What can hang from each mark:
Z_611: Z_340 Z_498 Z_673 Z_946
Z_946: Z_611
Z_871: Z_340 Z_673
Z_340: Z_611
Z_498: Z_611
Z_673: Z_611 Z_871
Z_212: Z_871

Known rows, with every way that one mark hangs from another:
Z_212{Z_871{Z_340{Z_611{Z_498}} Z_673}}: [ 1.503  0.759  0.812 -2.607  0.541  3.222  1.258  2.085  4.346  2.067
  0.058 -1.452  2.081 -0.161 -1.062 -2.342 -1.082 -1.021 -0.452]
Z_673{Z_611{Z_340}}: [-1.696  1.369  1.240  0.674  2.473 -2.477  0.120 -0.450 -1.491 -2.233
 -0.711  5.079 -1.643 -2.550  3.481 -1.135 -3.366  3.522  0.401]
Z_673{Z_611{Z_340 Z_946} Z_871}: [ 2.489 -1.604  2.141 -1.187  0.519 -2.426  0.975 -1.113 -1.814 -0.268
 -1.425  1.006 -3.911 -3.601  1.788 -1.512 -4.715  1.550 -1.405]
Z_871{Z_340 Z_673{Z_611{Z_498 Z_946}}}: [-3.932 -3.319  3.280 -0.957 -5.293  3.019  0.109  0.325 -2.991 -0.586
 -1.174 -4.457 -1.275  2.280 -2.161 -1.694  1.024 -0.869 -1.072]
Z_946{Z_611{Z_498 Z_673}}: [ 0.560 -0.266 -3.649  1.791  1.235  0.668 -0.806 -2.434  0.047  0.406
 -0.100 -1.636  1.728  2.513 -2.486  2.842  2.939  0.836  1.956]
Z_946{Z_611{Z_340 Z_498 Z_673{Z_871}}}: [ 0.538  0.577 -2.455  0.052 -0.803 -2.012  0.377 -4.521  2.106  1.038
 -1.439 -3.996 -0.441  1.189 -2.843  2.548  3.306  0.513  1.736]
Z_611{Z_498 Z_673 Z_946}: [-2.698 -5.499 -1.926  4.277 -2.494 -0.908 -0.930 -0.563 -4.032 -1.809
 -0.063 -2.369  0.372  0.716 -4.324  0.157  4.256 -2.310  1.509]
Z_498{Z_611{Z_673}}: [ 1.080  1.116 -1.167  1.101 -0.901 -2.393 -0.879  0.154 -2.754 -3.145
  1.605  3.817  2.018  1.183  1.553  2.966  1.396  0.880  0.531]
Z_498{Z_611{Z_340 Z_673{Z_871} Z_946}}: [ 0.717 -0.225  2.100 -0.927 -3.327 -4.225  0.161 -2.494 -2.471 -3.112
 -0.280 -0.387 -2.131  0.672 -1.373  1.902  2.877 -1.240  0.303]
Z_871{Z_340}: [-1.134  5.040 -2.257  2.229  3.559 -0.113 -2.657  1.993  2.400 -0.539
  0.469  3.459 -1.140  0.229  0.386  1.167 -0.746 -2.796 -2.217]
Z_212{Z_871{Z_340{Z_611}}}: [ 3.890  3.240  0.112 -1.315  6.095  1.375 -0.225  1.605  5.614  1.365
  0.671  2.952  1.022 -1.329 -0.603 -1.708 -3.087 -1.877 -1.417]
Z_498{Z_611{Z_340 Z_673 Z_946}}: [-1.980  0.324  2.760  0.062 -2.197 -3.894 -0.416 -2.730 -3.087 -4.913
 -0.135  1.119 -1.940  1.884 -2.139  1.602  4.520 -1.270  1.289]
Z_673{Z_871{Z_340{Z_611{Z_498}}}}: [ 3.653  2.088 -2.208 -0.279  1.802  0.272 -0.117  0.951  3.800  4.705
  0.431 -0.081 -0.169 -1.438  3.327  0.256 -3.452 -0.584 -2.169]
Z_340{Z_611{Z_498}}: [ 1.095  1.402 -2.031  1.378  4.584  1.412  0.534  1.369  1.834  2.848
  1.384  4.000  2.531 -1.281  5.482 -0.609 -2.648  3.734  1.501]
Z_340{Z_611}: [ 0.582  6.038 -0.850 -0.335  7.465  0.819 -0.492  2.669  3.590  2.554
  2.331  6.615  1.707 -1.678  7.097 -0.152 -4.619  3.091 -0.240]
Z_498{Z_611}: [ 4.340  2.278 -2.417  1.629  2.486 -0.782 -0.606  1.163 -2.970 -2.991
  1.457  6.472  1.410 -0.124  3.792  2.771 -1.687  2.073  0.453]
Z_340{Z_611{Z_498 Z_673{Z_871} Z_946}}: [ 0.376 -2.566  0.532 -0.627 -0.101  0.210  0.871 -0.585  0.994  3.864
  0.807 -1.971  1.062 -0.454  1.465 -0.925 -0.254  0.416  0.509]
Z_498{Z_611{Z_946}}: [ 4.493  0.268 -0.246  1.188  1.848  0.029 -0.642  0.409 -4.250 -3.713
  0.981  4.758 -0.423  0.690  0.955  2.041 -0.496  0.299  0.337]
Z_871{Z_340{Z_611{Z_498 Z_673 Z_946}}}: [-3.719 -0.121  1.984  0.001 -0.299  0.847 -1.136 -1.363  2.207  1.881
  0.149 -2.449 -0.635  2.785 -2.330 -1.004  2.907 -3.287 -0.469]
Z_212{Z_871{Z_673{Z_611{Z_498 Z_946}}}}: [ 3.303 -4.936  0.589 -0.974 -0.620  2.450  1.918  2.156 -2.304 -1.291
 -0.566 -0.383  1.511 -2.306 -1.876 -2.826 -2.627  1.138  0.500]

Rows:
[-4.337  1.303  2.800 -2.294 -2.114  3.969  0.088  1.026  2.082  2.402
  0.243 -3.864 -0.296  2.698  0.047 -1.267  1.544 -1.306 -0.733]  Z_871{Z_340{Z_611{Z_498 Z_946}} Z_673}
[ 0.964 -1.004  0.726  0.776 -1.256 -1.481 -0.981 -0.673 -4.358 -3.907
  1.161  1.974  0.131  1.869 -1.223  2.299  2.544 -0.928  0.363]  Z_498{Z_611{Z_673 Z_946}}
[ 3.736 -1.721  0.206 -0.215 -2.266 -1.906 -0.345 -0.510 -3.652 -1.978
  0.984  0.554 -0.105  0.645 -0.266  2.469  0.940 -1.088 -0.546]  Z_498{Z_611{Z_673{Z_871} Z_946}}
[-2.642  5.633 -0.600 -0.639  2.953 -2.219 -1.224 -3.211  3.174 -0.812
 -0.392  0.074 -1.042  1.950 -2.116  2.809  3.040  0.121  1.203]  Z_946{Z_611{Z_340 Z_673}}
[-2.282 -2.107  1.254  0.395  0.706  0.545  0.191 -0.573  0.211  2.047
  0.949 -0.412  1.367  0.630  0.630 -1.260  1.321  0.497  1.605]  Z_340{Z_611{Z_498 Z_673 Z_946}}
[-1.844 -2.237 -0.473  0.207 -2.897  1.986  1.204  2.577 -3.820 -0.576
  0.148  0.437  2.047 -1.228  3.702 -0.851 -2.336  4.252  0.749]  Z_871{Z_673{Z_611{Z_498}}}
[ 2.362 -0.510 -3.331  0.321 -0.878  0.439 -0.614 -3.163  1.730  2.639
 -0.782 -4.789  0.524  2.679 -3.679  2.854  2.643 -1.023  0.148]  Z_946{Z_611{Z_498 Z_673{Z_871{Z_340}}}}
[-4.592  2.487  1.939 -1.623 -1.484 -0.250  0.913  1.947 -1.301 -1.540
 -0.118  2.007 -0.400 -1.537  4.182 -0.724 -2.225  3.658 -0.084]  Z_871{Z_673{Z_611{Z_340}}}
[-3.235 -4.490 -0.357  1.978 -4.961 -4.017  0.550 -3.057 -1.506 -0.928
 -1.940 -5.311 -2.817 -0.871 -4.656 -0.149  4.904 -2.735  1.279]  Z_611{Z_340 Z_498 Z_673{Z_871} Z_946}
[-4.253 -2.775  2.664 -0.636 -4.126  0.890  1.327  0.170 -3.867 -1.827
 -1.151 -1.709 -1.020 -0.454  0.634 -1.757  0.124  2.724  1.261]  Z_871{Z_673{Z_611{Z_340 Z_498 Z_946}}}
[-4.178  3.001  1.422 -2.050 -1.817  3.186  0.251  1.738  3.384  3.133
  0.517 -2.331  1.202  2.163  2.313 -0.592  0.709  0.025 -0.728]  Z_871{Z_340{Z_611{Z_498}} Z_673}
[ 4.171 -1.052  0.699 -0.551  3.727  2.399  0.246  0.217  3.465  1.098
 -0.244  0.144  0.307 -0.426 -3.437 -2.703 -1.079 -2.710 -0.269]  Z_212{Z_871{Z_340{Z_611{Z_498 Z_946}}}}
[-1.285  4.567  1.995 -0.892  4.662  1.546 -1.749  0.615  3.830  1.693
  0.705  1.695 -1.879  1.396  0.818 -0.675 -0.948 -2.461 -1.958]  Z_871{Z_340{Z_611{Z_946}}}
[-4.416 -1.172  1.101 -0.207 -3.757  0.172  1.684  0.785 -2.749 -1.261
 -0.827 -0.323  0.234 -1.110  2.987 -1.154 -0.740  4.146  1.308]  Z_871{Z_673{Z_611{Z_340 Z_498}}}
[ 1.488  2.726 -0.675 -1.232  1.367  1.878 -0.241  3.471  3.474 -0.456
  0.249  0.256  0.804 -1.029 -2.204 -0.914 -1.163 -2.610 -1.861]  Z_212{Z_871{Z_340 Z_673}}
[ 2.743  3.632 -3.207 -0.636  2.964 -0.458 -1.116 -1.044  2.623  1.981
  0.680 -0.333  0.573  0.731 -0.082  3.548 -0.405  0.284 -0.968]  Z_946{Z_611{Z_673{Z_871}}}
[ 3.138 -2.016  1.347 -1.941  1.310  2.363  1.181  3.095 -1.220 -1.394
  0.078  1.350  1.022 -2.713 -0.738 -2.519 -3.755  0.893 -0.629]  Z_212{Z_871{Z_673{Z_611{Z_946}}}}
[ 4.295 -6.927  0.749  0.437 -3.192  0.772  0.511 -1.551 -3.436  1.448
 -1.959 -3.531 -2.463 -0.873 -1.405 -1.911 -2.930 -0.921 -1.772]  Z_673{Z_611{Z_498 Z_946} Z_871{Z_340}}
[-0.506 -3.121 -4.051  2.809 -4.236 -2.172 -0.611 -0.451  0.179  1.645
 -0.580 -4.069  1.027  0.015 -2.269  1.102  2.501 -2.666 -0.844]  Z_611{Z_498 Z_673{Z_871{Z_340}}}
[ 1.366  0.199  1.253 -2.256  0.842  0.354  1.700  2.220  0.638 -1.829
 -0.511  1.866  0.899 -3.106  0.501 -2.467 -3.354  1.972  0.109]  Z_212{Z_871{Z_673{Z_611{Z_340}}}}
[-1.147  0.765  1.163  0.292  2.451  2.085 -0.991 -0.601  2.239  1.873
  0.032 -0.409 -1.129  1.931 -0.556 -1.151  0.452 -2.019 -0.531]  Z_871{Z_340{Z_611{Z_498 Z_946}}}
[-3.049 -1.695 -2.774  2.520 -4.418 -5.144  0.729 -2.099  0.323  0.060
 -1.445 -3.061 -0.534 -1.789 -1.206  0.666  3.474 -0.656  1.508]  Z_611{Z_340 Z_498 Z_673{Z_871}}
